Every row comes from one small tree of marks. The marks that hang from a mark follow it in brackets, in alphabetical order. Every link used is in the known rows. Which tree was each row made from?
Known rows
Y(C X): [-0.686, 0.238, -3.397, 2.417, -0.131, -2.947, 2.866, -1.668, 0.926, 0.831, 0.393, -1.658, -0.306, -1.449, -1.339, -1.841, -0.193, 1.117, 1.667, -0.117, -2.595]
U(X): [0.479, 4.621, -3.675, 5.452, 0.931, -2.046, 0.310, -2.288, -0.395, -0.006, 1.544, 2.597, -1.269, -1.469, -4.343, 3.668, -2.889, 0.405, 0.825, -0.893, -0.212]
U(X(Y(C))): [0.335, 1.752, -3.664, 2.493, -0.266, -1.397, 1.488, -2.255, 1.303, 0.649, 1.951, -0.279, 0.189, -0.409, -1.514, 3.719, -1.798, 1.156, 0.855, -0.476, 0.320]
L(C(Y)): [1.702, 2.797, -1.893, 1.485, 0.710, -0.537, 1.842, -1.945, 0.885, 0.963, -2.812, 2.634, -1.858, 1.079, 0.047, -2.936, -2.280, -1.065, -1.288, 1.759, -2.016]
U(X(K(R) Y(C))): [0.483, 0.338, -2.284, 1.924, 0.163, -1.406, 0.523, -2.335, 0.710, 0.306, 1.292, -0.789, 1.305, 0.360, 2.083, 3.735, -2.544, -0.526, 0.130, -1.110, 1.943]
F(C): [0.210, 1.393, -2.018, -0.110, 1.012, -3.296, -0.349, -3.745, 0.466, 1.415, -1.329, 3.510, -2.402, -2.855, -2.810, 2.954, -0.398, -0.210, -1.543, 0.030, -2.006]
L(C): [2.101, 2.452, -1.794, 1.360, 0.925, -1.198, 2.228, -2.068, 0.717, 0.735, -1.512, 2.644, -1.998, -1.395, -2.064, -1.000, -2.192, -0.435, -0.995, 1.492, -2.103]
K(R X(U Y(C(F)))): [0.645, -1.655, -1.110, 3.957, -0.645, 1.929, -1.275, -1.677, 4.764, 0.397, -0.361, 0.256, 0.910, 1.277, 1.638, 0.768, -3.178, -0.658, 1.113, 1.793, 4.733]
C(F Y(X(K))): [-2.138, 3.541, -3.066, 3.819, 0.413, -2.415, 1.394, -1.917, -0.694, 0.489, -2.023, 4.401, -1.519, 3.862, 0.066, -3.600, -3.837, -2.013, 1.136, -0.426, 1.294]
K(R X(U Y(C))): [1.113, -1.728, -1.041, 3.361, -0.407, 1.961, -1.025, -1.593, 5.025, 0.431, -0.414, -1.345, 1.454, 0.873, 1.905, 1.598, -2.342, -0.575, 0.771, 1.545, 4.377]
R(K(X(U Y(C(F))))): [0.153, 0.397, 0.242, 1.298, 0.307, -0.699, 2.714, -1.294, 1.913, 1.218, 1.787, 1.326, 1.660, 2.728, -0.220, -0.514, -2.707, -0.161, -0.005, -0.145, 1.622]
F(C(Y(X(K(R))))): [-0.280, 0.643, -2.021, -0.200, 0.993, -2.740, -0.534, -3.410, 0.240, 1.295, -2.367, 1.780, -0.908, -0.106, 0.707, 0.259, -1.117, -1.785, -1.163, -0.204, -0.686]
F(C(Y)): [-0.191, 1.661, -2.083, 0.053, 0.820, -2.648, -0.806, -3.621, 0.573, 1.617, -2.588, 3.418, -2.305, -0.383, -0.804, 1.012, -0.389, -0.864, -1.801, 0.269, -1.952]
U(X(K Y)): [0.499, 2.628, -3.046, 1.560, 0.874, -2.432, 1.837, -2.188, 0.161, 0.404, 1.510, -0.828, 1.167, 0.011, -0.381, 5.414, -2.766, -0.583, 0.372, -1.819, 2.713]
K(R X): [0.687, 0.991, -1.945, 7.553, 0.917, 1.972, -1.695, -1.970, 2.209, -0.433, -0.006, 3.968, 0.772, 2.221, -1.762, -0.323, -2.622, -2.230, 0.047, 1.076, 1.109]
X(K U Y(C(F))): [0.075, -1.069, 0.088, -3.898, -0.496, -3.587, 2.283, -1.852, 3.095, 1.646, -1.745, -4.247, -0.331, -1.512, 5.033, 4.428, -2.087, 0.455, 0.311, -0.785, 5.829]
X(U Y(C)): [0.835, -0.673, -1.127, -3.532, -0.977, -1.610, 2.482, -1.812, 4.915, 1.667, -1.453, -4.923, -0.998, -2.435, 1.526, 4.621, -0.454, 2.241, 0.531, 0.417, 3.418]
X(K(R) U Y(C)): [1.088, -2.564, 0.888, -4.391, -0.390, -1.689, 1.164, -1.943, 3.974, 1.160, -2.190, -5.671, 0.628, -1.281, 6.571, 4.766, -1.485, -0.238, -0.596, -0.503, 5.735]
Y(C): [-0.250, 0.558, -1.965, 2.536, -0.203, -2.251, 1.116, -2.291, 1.270, 1.018, -0.739, 1.441, -1.858, -1.000, -0.598, -0.396, 0.304, 1.153, -0.588, 0.363, -3.301]
U(X(K(R) Y(C(F)))): [0.000, 0.507, -2.371, 2.576, -0.014, -1.542, 0.255, -2.431, 0.495, 0.269, 1.400, 0.905, 0.818, 0.740, 1.803, 2.943, -3.300, -0.620, 0.421, -0.932, 2.286]
C(F Y(X)): [-2.123, 3.861, -3.602, 4.455, -0.004, -1.559, 1.288, -1.969, -0.004, 0.465, -1.861, 5.147, -2.266, 3.720, -1.808, -3.962, -3.615, -1.226, 1.500, 0.328, 0.368]

Write each row's tree
[-0.460, 1.308, -2.380, -0.566, 1.115, -3.651, 0.143, -3.282, -0.057, 1.545, -2.165, 1.368, -0.992, -0.498, 0.133, 0.653, -0.751, -1.396, -0.939, -0.446, -0.892]  F(C(Y(X(K))))
[1.398, -0.684, 0.596, -4.449, 0.388, -1.319, 1.529, -1.967, 3.690, 0.707, -2.389, -4.780, 0.525, -0.989, 4.428, 6.388, -2.328, -1.051, -0.552, -0.940, 7.119]  X(K(R) U Y)
[0.144, -0.032, -3.017, 4.058, 0.049, 0.073, 1.556, -1.580, 3.192, 0.996, 0.782, -0.344, 1.940, 2.101, -0.738, 0.660, -0.872, -0.347, 0.705, 0.754, 1.132]  K(X(Y(C)))
[-0.027, 0.774, -1.570, -0.944, 0.944, -3.089, -0.774, -3.215, 0.735, 1.382, -2.704, 0.558, -1.286, -1.290, 1.101, 1.280, -1.458, -1.370, -0.775, -0.145, 0.542]  F(C(Y(X(K(R) U))))
[1.322, -0.446, -1.225, 3.313, 0.117, 2.287, -0.794, -1.615, 4.825, 0.122, -0.549, -0.702, 1.379, 1.095, 0.284, 2.641, -2.916, -1.168, 0.821, 1.295, 5.364]  K(R X(U Y))
[1.276, 1.598, 0.825, -0.253, 1.309, -2.640, -0.501, -2.019, 1.503, 0.197, -2.620, -1.475, -1.535, -2.958, 2.459, 4.804, -3.036, -1.302, -0.623, -1.219, 4.902]  X(K(R) U)
[0.361, -2.339, 0.818, -3.432, -0.685, -1.829, 0.784, -2.060, 3.636, 1.067, -2.139, -3.311, -0.108, -0.758, 6.240, 3.604, -2.658, -0.283, -0.136, -0.210, 6.215]  X(K(R) U Y(C(F)))
[1.129, 0.616, -0.201, -4.823, 0.587, -3.119, 2.998, -1.728, 3.243, 1.279, -1.976, -5.786, 0.358, -1.866, 3.118, 7.098, -1.769, -0.313, -0.133, -1.514, 6.736]  X(K U Y)
[-1.756, 0.024, -2.655, 2.745, -0.014, -4.376, 2.395, -1.774, -0.606, 0.781, 0.222, 0.567, -0.370, -0.499, 0.954, -2.679, -2.111, -0.190, 1.817, -0.798, -0.521]  Y(C(F) X(K))
[-1.202, 0.218, -1.766, 1.524, -0.139, -4.960, 1.897, -1.433, 0.380, 0.978, -0.469, -1.930, -1.170, -2.875, 1.603, -0.791, -2.938, 0.728, 2.500, -0.773, 2.188]  Y(C(F) X(K U))
[-0.155, 0.013, -1.770, 0.121, 0.291, -4.799, 2.499, -1.305, 0.933, 1.085, -0.524, -5.340, -0.109, -3.630, 2.024, 0.730, -1.347, 0.836, 1.909, -1.184, 1.442]  Y(C X(K U))
[-0.675, -0.710, -2.363, -0.654, -1.100, -0.894, 2.858, -2.361, 2.987, 1.294, -0.505, 0.949, -0.591, 1.540, 0.145, 0.710, -0.511, 0.871, -0.097, 0.745, 0.052]  X(Y(C(F)))
[0.697, 3.037, -1.907, 2.715, 0.289, -0.751, 1.207, -2.115, 0.317, 0.860, -2.711, 5.978, -2.942, 1.741, -0.371, -4.452, -3.889, -1.209, -0.644, 2.134, -1.268]  L(C(F Y))
[0.216, 0.241, -2.219, 3.408, -0.347, -0.626, 0.818, -1.362, 4.000, 1.165, 0.202, -1.097, 0.651, 0.059, -0.167, 1.864, -2.377, 0.424, 1.754, 0.924, 4.209]  K(X(U Y(C(F))))
[0.769, -0.589, -2.135, 4.600, 0.286, 2.884, -0.238, -1.955, 3.784, -0.103, 0.116, 1.690, 2.190, 3.556, -0.403, 0.784, -2.182, -2.060, 0.060, 1.318, 2.665]  K(R X(Y))
[-0.155, 1.369, -1.987, -1.097, 1.041, -3.923, -0.057, -3.162, 0.468, 1.653, -2.454, 0.172, -1.430, -1.741, 0.458, 1.630, -1.196, -1.030, -0.582, -0.468, 0.435]  F(C(Y(X(K U))))
[-0.413, 1.532, -2.821, -0.110, 0.831, -2.989, 0.116, -3.297, 0.434, 1.524, -2.009, 1.896, -1.543, -0.580, -1.188, 0.337, -0.651, -0.865, -0.742, 0.041, -1.589]  F(C(Y(X)))
[-1.158, 0.661, -2.637, 2.399, -0.733, -3.723, 1.823, -1.498, 1.347, 0.962, -0.174, -0.796, -2.143, -3.066, -0.987, -1.315, -2.618, 1.868, 2.976, 0.266, 0.787]  Y(C(F) X(U))
[0.223, 0.185, -0.382, 1.636, 0.636, -0.191, 3.474, -1.456, 1.337, 1.104, 2.162, 1.329, 2.803, 4.083, -0.582, -1.187, -1.311, -0.707, -0.842, -0.269, -0.658]  R(K(X(Y(C))))
[0.029, -0.886, -1.167, 0.511, 0.132, -3.578, 1.485, -1.447, 1.313, 0.702, -0.771, -4.667, 0.034, -3.033, 2.854, 0.327, -1.699, 0.277, 1.586, -0.736, 1.708]  Y(C X(K(R) U))
[0.691, 2.732, -1.883, 1.670, 0.520, -2.010, 1.947, -1.603, 0.170, 0.887, -2.575, 2.680, -2.097, 0.466, 0.901, -3.945, -4.622, -1.376, 0.579, 1.400, 1.020]  L(C(F Y(X(K U))))
[-0.202, 1.415, -2.837, 2.306, 0.111, -2.747, 1.282, -2.235, 0.090, 0.667, 1.678, 0.230, 0.678, 0.129, 0.914, 3.485, -2.954, -0.059, 0.724, -1.308, 2.078]  U(X(K Y(C(F))))
[0.625, 3.306, -2.323, 4.772, 1.363, -2.137, -0.662, -2.384, -1.037, -0.340, 1.080, 2.075, -0.168, -0.738, -0.798, 3.707, -3.632, -1.285, 0.048, -1.571, 1.387]  U(X(K(R)))
[0.426, 2.648, -2.270, 2.135, 0.601, -1.699, 2.143, -1.793, -0.350, 0.795, -2.325, 3.850, -1.637, 1.635, 0.563, -5.002, -4.289, -1.804, 0.222, 1.380, -0.309]  L(C(F Y(X(K))))
[-1.734, 4.002, -2.985, 3.570, -0.119, -1.963, 0.996, -1.713, 0.773, 0.592, -2.260, 3.473, -2.836, 2.036, -1.284, -2.757, -4.215, -0.633, 1.978, 0.311, 2.239]  C(F Y(X(U)))
[0.768, 2.327, 0.291, 2.844, 1.352, -1.077, 2.204, -1.262, 0.918, 0.782, 1.431, 1.761, 1.182, 1.627, -1.989, 0.268, -2.630, -0.582, -0.329, -0.635, 0.813]  R(K(X(U)))
[-1.762, 3.620, -2.398, 2.887, 0.288, -2.887, 1.031, -1.676, 0.073, 0.631, -2.523, 2.664, -2.132, 2.138, 0.575, -2.279, -4.442, -1.437, 1.649, -0.488, 3.242]  C(F Y(X(K U)))
[0.792, -1.296, 0.090, -4.848, -0.149, -3.439, 2.728, -1.719, 3.510, 1.714, -1.823, -6.589, 0.441, -2.124, 5.222, 5.614, -1.003, 0.542, -0.136, -1.075, 5.352]  X(K U Y(C))
